Each row comes from the steps of one walk. Every step used is in the known rows, and no mark comes twice. Write the walk behind each row, first mark first.
Known rows:
bezuv zife: [-29.9  -2.9  14.1  -8.4   4.8   3.5 -10.4  -5.6 -14.3  -8.7  -5.3  26.7
 -15.6  28.8  19.7 -11.1 -21.5  -7.1  -6.3  -0.8 -13.0   2.8 -28.2   9.8
  -6.5 -37.0  -6.8  -7.1  -9.3]
bezuv zife ripa rumegi: [-22.7 -16.9  17.0  -2.3 -22.0  -7.4   6.8  -3.4 -11.8   3.6   8.7  12.4
 -25.5   4.2  15.5 -13.8  -3.8   9.0  -3.8  12.0  -3.8   0.7 -20.4  -5.3
   3.6 -40.8  -0.9  -3.1  -1.7]
balal mirun ripa rumegi: [-19.6  -6.7   9.0   5.4  -1.8 -19.8  -5.7 -14.2   4.0   3.9  -5.5   0.8
 -11.3   3.2  26.8   2.0   1.9   2.7 -17.4  -5.8   6.6 -40.2  -7.5 -16.6
   0.1 -39.8 -17.3 -20.6   0.8]
mirun ripa rumegi bezuv zife: [-31.8  -1.6  16.2  -7.9  -0.7  -3.2   5.7  -1.4  21.4  29.4  -0.2  15.5
  -3.8  21.5  11.7 -16.7   0.9  12.1 -10.1   3.9  -4.4 -26.4  -4.1  -1.9
   5.0 -28.2 -18.5 -12.4   0.4]
roges zife bezuv rumegi balal mirun ripa: [-30.8  17.0  27.6  -8.2 -16.9 -33.4  -3.4  -1.7  14.0  -3.9 -19.2  21.5
   5.7  13.4   0.1  -5.9 -38.0 -16.1 -15.3   9.9 -10.1 -35.2 -15.6  -6.3
   0.5 -22.9  -1.1  21.0 -16.2]
ripa mirun: [-30.5   5.8  18.8   0.1  13.0  11.8 -34.3  26.7 -19.8  25.1 -16.2  11.5
  -5.6  27.4  27.9 -18.7 -22.2  -9.8 -25.8  -1.3 -16.9  -2.8 -15.6  -0.8
 -11.5 -35.9   4.2 -19.7  -0.5]
rumegi bezuv zife ripa mirun balal: [-26.0   0.2  34.5 -12.3 -11.2   1.4  -3.0  18.9 -10.5  28.4  -5.7  25.6
 -20.9  50.9  -0.4 -15.6 -18.4   5.5 -14.8  15.2 -38.2   0.1 -25.3   2.7
   1.1 -36.0   3.6  -6.5  -2.6]
rumegi balal: [-36.1  11.8  19.7  -9.9   9.6   1.4 -21.5  22.9 -13.3  17.2 -29.7   5.1
  -1.6  30.0   5.1 -22.6 -30.1  -7.3 -21.8  -3.8  -7.4  -3.7 -21.8   0.5
 -14.7 -25.8   9.4  -6.4 -11.2]
balal mirun ripa rumegi bezuv zife: [-19.3  -5.9  11.3  -3.4  -6.5 -20.6   4.7 -11.8   6.4  10.6  -9.4  18.8
 -14.1  18.4  16.9   3.6 -13.8  12.0 -14.0  -4.4  -9.5 -40.8 -14.8  -5.5
   4.8 -33.4 -24.9 -21.0  -0.9]
gemedag ripa rumegi bezuv zife roges mirun: [-29.5 -35.6  16.5 -19.9  -6.6 -16.6   7.4   2.1 -14.9  27.0  14.8  14.2
  -4.3  32.5   6.7 -23.7 -17.9  17.8 -31.8   5.9  -8.2  -9.4 -18.5   0.0
  -2.7  -1.7  -0.5  -2.6  -3.5]
zife bezuv rumegi ripa mirun: [-45.6   0.5  20.7 -13.9  22.6   0.9 -26.2  11.9 -26.2  32.5  -5.4  13.2
   1.1  -7.8  13.8 -14.8 -35.9 -12.8 -20.1   4.4 -18.4  -8.7  10.7  -2.7
 -13.7 -34.6  12.2  13.3   0.0]
balal mirun ripa rumegi bezuv zife roges: [-20.6 -14.8  11.8  -2.3  -3.0 -40.1  12.5  -5.6  -3.7   9.4  -5.5  14.6
 -20.7  21.2  13.8  -2.3 -18.2  19.6 -14.1  -6.2 -13.9 -27.3 -20.4  -6.8
   3.5 -32.6  -9.2  -6.8   1.1]
ripa rumegi bezuv zife roges mirun: [-26.7 -15.4  21.3 -12.2  -9.8  -7.3  -0.4  17.2 -11.1  22.1   2.5  17.9
  -6.9  34.2   9.2 -11.7 -36.4  27.4  -8.8   3.2 -20.5   1.5 -14.1   8.6
  -7.7  -6.6   1.2  -4.5  -4.9]
roges zife ripa: [-27.2   8.8  18.9   2.0 -33.8 -17.0 -10.0   8.5   9.2  -1.2   1.4  -1.8
  -9.1  31.4  15.6 -18.5 -17.0 -24.1  -5.5  16.5   4.5  -7.5 -28.3 -13.0
   3.3 -32.6   7.0  -3.3  -8.5]
bezuv rumegi ripa mirun: [-32.4   4.3  27.3  -7.3  25.9  10.0 -31.7   7.6 -15.8  42.2  -8.9  12.1
  -3.1  -8.3  20.2 -34.2 -33.6  -2.9 -14.7   0.1 -14.0 -11.6   5.6 -11.5
  -8.4 -35.5 -10.7 -13.6   5.1]
balal mirun: [-23.9   0.2   4.6   1.0   9.0 -16.1 -22.9  -3.4 -21.0 -15.7 -12.5   8.6
 -13.8  24.3  23.4   4.2 -32.5 -16.6 -21.9  -9.6  -8.3 -19.8 -27.4  -6.2
 -10.1 -42.9  -7.7 -26.7  -6.6]
rumegi bezuv zife roges mirun: [-32.7  -2.5  22.2 -11.2   1.5 -17.5  -6.7  21.0 -21.6   4.1  -5.5  28.4
 -12.7  54.4   7.4 -14.6 -51.4  11.5 -13.7   0.8 -25.8   5.3 -29.0  14.6
  -2.6  -8.9   0.6   6.1  -6.7]
balal mirun ripa: [-24.5   3.6   7.1   4.8  10.8 -26.5 -12.0 -10.2   0.5 -14.6 -10.0   6.5
 -11.5  17.6  26.5   0.6  -7.0 -14.7 -20.9  -8.6   5.6 -37.2 -19.3 -12.1
   2.3 -40.3 -17.4 -13.3  -0.8]
zife bezuv: [-47.3   4.7  10.1 -11.6   8.9  -3.0 -16.8   9.3 -23.3  -2.0  -3.4   8.9
  -3.8  25.1  14.5   2.1 -26.8 -26.5 -23.7  -0.3 -11.9   0.5 -10.2   7.0
 -14.6 -38.1  23.7   8.7  -7.2]
roges zife ripa mirun: [-22.8   6.5  26.9   6.2 -32.7 -10.4 -19.9  20.9   0.5  20.1  -5.2   4.9
  -8.4  32.8  20.2 -18.4 -18.9 -14.6 -13.7  18.6  -6.0  -6.2 -27.3 -13.6
   2.2 -33.0   7.8  -3.1  -5.6]
mirun ripa rumegi bezuv zife roges: [-29.8 -11.5  17.8  -5.9   0.1 -19.3  15.0   7.9   9.8  26.9   4.6   9.4
 -10.5  27.6  10.6 -19.8  -3.6  18.0 -10.7   1.0  -9.9 -13.9  -8.4  -3.0
   6.2 -24.9  -3.2  -3.0   3.4]
roges mirun balal: [-22.8   2.0  32.6 -12.7  -7.2  10.1 -28.4   6.3   4.6 -13.3   2.9  13.4
  -6.4  46.1  13.4  -4.9  -5.5  -2.7 -13.1   3.8  -9.8  -5.9 -18.6   0.5
 -13.2 -12.3   0.3  -5.1  -8.9]

Write each row's walk:
[-24.1 -16.6  32.1  -4.4 -12.6 -28.3   8.7   6.7   0.8   7.0  -5.1  18.7
 -13.2  20.9  12.1 -19.9  -9.6  36.6  -5.8   3.0  -7.5   0.0 -21.4   2.1
  -0.2   1.3   1.2  30.5  -7.3] -> bezuv zife roges mirun ripa rumegi balal
[-49.5   1.6  16.7 -18.5  20.9  -4.4 -17.4  -0.5 -21.6  15.4   3.0  11.3
  -2.8  -7.5   8.7 -15.1 -32.7 -20.4 -14.7   2.3 -10.1  -7.0   7.6  -4.8
 -12.5 -34.3  10.6  11.8  -2.1] -> zife bezuv rumegi ripa
[-30.1  -3.3  13.7  -0.2   2.8  -1.7  -2.7  -2.7  18.6  18.4   5.2  -3.6
  -4.3   3.8  24.6 -16.0  21.0   4.5 -14.1   0.7  12.4 -22.0   0.6 -13.9
  -0.3 -35.3  -9.8 -14.6   3.7] -> mirun ripa rumegi
[-29.7  -5.6  22.2   5.6   7.1 -31.4 -10.1  17.2  -0.7 -12.8   3.7   3.1
  -9.7  30.7  27.9 -17.0  -8.7   3.8 -17.3  -3.6   3.4  -2.7 -19.7  -4.1
   2.7  -6.3   4.1  17.1   1.1] -> zife roges mirun ripa
[-26.2  11.8  19.4   1.2   7.3 -25.5 -14.0   6.7  -3.1   5.5 -31.6   5.5
 -11.5  23.6   8.4  -9.4 -18.9  -4.5 -24.7  -9.7  -1.0 -32.6 -22.6 -12.0
  -2.5 -31.0  -9.3  -3.1  -6.7] -> rumegi balal mirun ripa
[-15.8 -14.7  20.5  -3.2 -28.5 -24.3   8.0  -6.4 -21.6   4.6 -11.9  14.1
 -27.5   1.7   2.3  -9.3 -20.0  19.8 -10.6   8.7  -8.7 -10.6 -27.4  -6.6
   0.6 -36.3  -3.4   4.7  -7.3] -> bezuv zife ripa rumegi balal mirun
[-32.5  -3.1  14.3  -5.2 -13.5  -5.9  -2.6  22.2 -11.8  33.5   0.2  -8.8
 -10.2  14.7   6.4 -23.2 -17.8   1.3 -18.9   8.7  -1.8  -9.3  -5.7 -13.9
   1.6 -35.0   4.6 -20.7   5.6] -> zife ripa rumegi bezuv
[-20.7 -19.4  31.3 -20.0 -18.5  -1.5   2.5  10.1  -1.1  18.3   8.8  20.0
 -11.9  44.3   0.0  -9.1 -18.5  31.7  -6.5   6.9 -30.3   2.2 -15.8   7.9
 -10.7 -10.1   5.9  -4.1  -6.8] -> ripa rumegi bezuv zife roges mirun balal
[-31.7  -5.7  12.9 -15.9  -7.8  10.4  -2.1   6.8  -5.5  33.1  -4.6  17.4
  -5.2  27.4   5.6 -12.7 -28.7  13.1 -10.6   2.0 -18.0  -7.9  -9.5   6.7
  -7.8 -30.9  -7.2 -27.7  -4.3] -> ripa rumegi bezuv zife
[-43.7   7.7  15.4 -15.3  22.0  -4.3 -13.5   5.1 -22.1  -3.7  -2.1  17.7
   0.6   5.1  13.3 -12.7 -43.1 -26.2 -20.6   4.3 -20.0  -3.7  -2.7   3.8
 -11.1 -37.1   6.9   7.4  -1.9] -> zife bezuv rumegi
[-21.8  -6.1  24.7   3.5  -9.4  -6.2  -6.8  11.4 -25.4  10.4  -6.1  25.3
 -24.5  20.8  21.1 -19.9 -15.3   1.8 -12.2  12.7 -20.1   5.3 -28.9   1.2
   3.9 -42.5   1.6   3.6  -1.2] -> bezuv zife ripa mirun
[-31.2  -6.5  31.7 -10.3   6.0  18.4 -33.5   9.7  -4.7  42.1  -2.1   4.9
 -12.2  23.7  12.3 -11.0   4.7  -2.6 -16.0  -1.5 -13.6  -7.7  -4.1 -11.0
 -16.8 -36.8  11.5 -12.4  -2.7] -> rumegi ripa mirun balal
[-24.7 -19.5  25.3 -16.4   8.8  12.5 -20.9   4.3  -9.5  27.2   3.5   8.4
  -7.6  37.7  13.9 -20.6  11.2 -12.3 -43.0   4.8 -16.1 -14.7 -19.4  -9.3
 -10.0 -36.7   4.9 -18.7  -5.1] -> gemedag ripa mirun balal
[-29.0   6.9  22.3   1.7   0.3  -9.6 -21.2   6.2  14.2  -7.2  -2.3  10.6
   1.9  26.6  27.9  -9.8  -0.6  -4.8 -18.0  -1.4  12.6 -20.2  -9.1  -3.6
   4.3 -10.1 -16.8   2.7  -0.7] -> roges mirun ripa
[-26.9   1.0  36.0 -14.5  21.3  16.5 -26.7   4.2  -2.8  36.6  -1.7  13.9
  -9.1   2.1  12.7 -30.6 -17.3  -1.8 -11.1   4.1 -22.6 -11.1   2.2 -12.8
 -12.7 -37.6  -5.5 -15.4   3.5] -> bezuv rumegi ripa mirun balal
[-31.2  -2.5  17.1 -10.4  -2.9   8.7 -15.3  16.9  -6.2  34.5 -17.8  -3.8
  -1.2  10.8   5.9 -20.7 -17.5   9.8 -19.8   0.3  -3.6  -5.7  -8.4  -5.2
 -17.0 -26.6   5.5 -17.5  -6.8] -> ripa rumegi balal
[-39.8  -0.6  34.1 -20.6  14.6   8.0 -20.7   6.9 -15.4  28.8   1.1  17.7
  -4.5   3.4   5.0  -9.5 -17.2  -8.8 -16.7   5.5 -27.3  -4.8   7.9  -4.7
 -16.1 -36.9  19.6  13.3  -2.7] -> zife bezuv rumegi ripa mirun balal
[-31.1   2.4  22.3  -3.2   1.3  -4.6  -5.1   7.3  19.7  30.4 -13.6  -6.1
  -0.6   7.6  12.1 -22.9   9.1  11.2 -18.8   1.0   9.2 -24.0  -3.2 -12.7
  -2.4 -26.7  -6.9  -6.6  -0.8] -> mirun ripa rumegi balal
[-33.7  -1.0  25.5  -8.3   2.1 -26.9   4.0  14.4  -0.9   6.2  -3.1  24.1
 -10.4  52.0  11.0 -15.2 -28.0  11.3 -13.0   1.2 -19.0  -6.6 -23.2   8.4
   7.1  -5.5  -4.5  11.3  -3.9] -> rumegi bezuv zife roges mirun ripa
[-41.5   9.3  14.8 -11.9 -21.9  -7.1 -17.6   6.0   4.9  -3.2  -0.5  13.5
   5.5  35.6   9.7   3.2 -27.1 -28.9 -12.1  11.6  -5.7  -5.4 -18.5   6.1
 -11.9 -29.6  20.6   7.6 -17.1] -> roges zife bezuv
[-31.7  -9.2  19.5   0.4   6.0 -24.5 -19.2  21.6 -21.3 -12.6  -0.9   3.4
 -11.2  38.5  24.2 -15.1 -31.1   2.2 -15.4  -5.4  -8.0   8.8 -23.5   1.6
  -8.9  -8.5  16.1   8.8  -4.2] -> zife roges mirun
[-36.5  -1.7  16.8 -13.1  11.6 -15.5  -0.6  18.1 -23.2  12.0  -6.6  23.5
 -16.2  51.9   3.5 -19.6 -47.3   4.7 -12.7  -0.9 -30.4   7.1 -29.4  10.5
  -2.2 -25.9  10.6  -3.9  -3.7] -> rumegi bezuv zife roges
[-27.5  -6.8  18.4  -1.7 -10.7 -13.3   2.0  -2.4 -19.8 -13.1   2.9  18.6
 -25.9  18.1  16.0 -16.9 -14.9  -5.8  -6.5   9.1  -9.1   4.6 -28.8  -0.4
   5.6 -39.2  -0.7   5.3  -3.7] -> bezuv zife ripa
[-43.2   7.5  21.2 -17.2 -10.3  -8.1 -16.7  -6.5   5.0  13.5   4.6  14.6
   7.1   7.1   3.9 -11.8 -39.6 -25.9  -3.8  13.6  -5.5 -11.7  -0.6  -6.9
  -9.8 -27.4   9.1  14.6 -11.2] -> roges zife bezuv rumegi ripa
[-27.8  -2.8  25.9  -8.7 -13.9  -4.1  -2.3   0.8  21.9  19.3   1.0  23.9
   2.5  29.5  15.5  -6.2  -3.7  22.1  -8.7   5.9   0.6 -24.5  -4.0   2.4
   4.9  -2.6 -25.4  -1.8  -1.0] -> roges mirun ripa rumegi bezuv zife
[-26.6 -13.8  23.1   4.8  -4.0 -26.6  -4.5  12.8   5.5   1.9   9.0  -3.0
  -6.9  19.9  26.9 -14.9  -0.3  18.5 -14.2  -0.5   4.2  -7.3  -9.7  -9.4
  -0.2  -7.1   5.9  12.6   1.9] -> zife roges mirun ripa rumegi
[-30.7  -8.8  22.7  -2.9   0.4 -25.5  -0.5  24.8   5.4  18.3   3.5  -0.4
  -2.9  34.1  15.9 -19.6 -13.9  16.3 -19.1  -0.7  -2.9 -11.5  -6.5  -5.8
   0.0  -2.3   2.7   6.0   2.9] -> zife roges mirun ripa rumegi bezuv
[-35.2   1.4   9.5 -12.4   2.9  12.0 -14.7  19.6  -2.2  40.3  -4.4  -0.4
   1.8  26.7   9.2 -15.3 -28.3   2.0 -18.8   0.3 -10.7 -12.1  -3.3  -1.3
 -10.9 -30.7  -2.0 -37.9   0.3] -> ripa rumegi bezuv
[-25.3 -13.6  25.1  -6.4 -24.8 -10.7   7.8   2.4 -13.3  16.1  -8.2  12.9
 -21.4   4.7   5.1 -22.1 -11.5  16.5  -7.4  11.4  -6.2   1.1 -21.8  -4.1
  -0.9 -31.7   0.9   5.3  -5.5] -> bezuv zife ripa rumegi balal
[-23.2  16.1  26.8  -2.0  22.8 -23.7  -8.5  -1.1  -5.0   2.4 -28.4  15.2
  -5.9   0.1   9.2 -28.2 -40.2  -4.6 -20.6  -3.2  -9.0 -36.2 -12.9 -11.9
   1.7 -30.1 -25.8  -8.8  -1.4] -> bezuv rumegi balal mirun ripa
[-30.0  16.2  25.3 -13.3 -17.9 -24.5 -12.4   1.5  -6.0  -4.7 -21.2  22.2
   7.4  17.7  -3.4  -3.7 -58.6 -19.9 -15.9   9.3 -19.5 -21.5 -18.1  -2.2
 -10.9 -26.1   6.2  12.0 -18.0] -> roges zife bezuv rumegi balal mirun
[-34.3   2.4  17.6  -8.9  -6.8 -11.7   1.3  12.7 -17.6  11.6  -6.0  20.6
 -16.9  38.2   2.4 -16.8 -36.0  -5.4 -11.8   8.5 -19.7  -2.5 -25.7   2.6
   6.2 -34.2  -3.9  -7.5  -2.5] -> rumegi bezuv zife ripa
[-38.9   8.2  27.2 -12.7 -10.1  -3.3 -24.2   2.6  -0.1  33.4  -5.4  18.9
   6.6   7.4   9.5 -12.4 -37.5 -17.2  -9.9  13.5 -16.0 -14.2   0.0  -4.1
 -12.1 -26.5   9.8  16.5  -9.6] -> roges zife bezuv rumegi ripa mirun
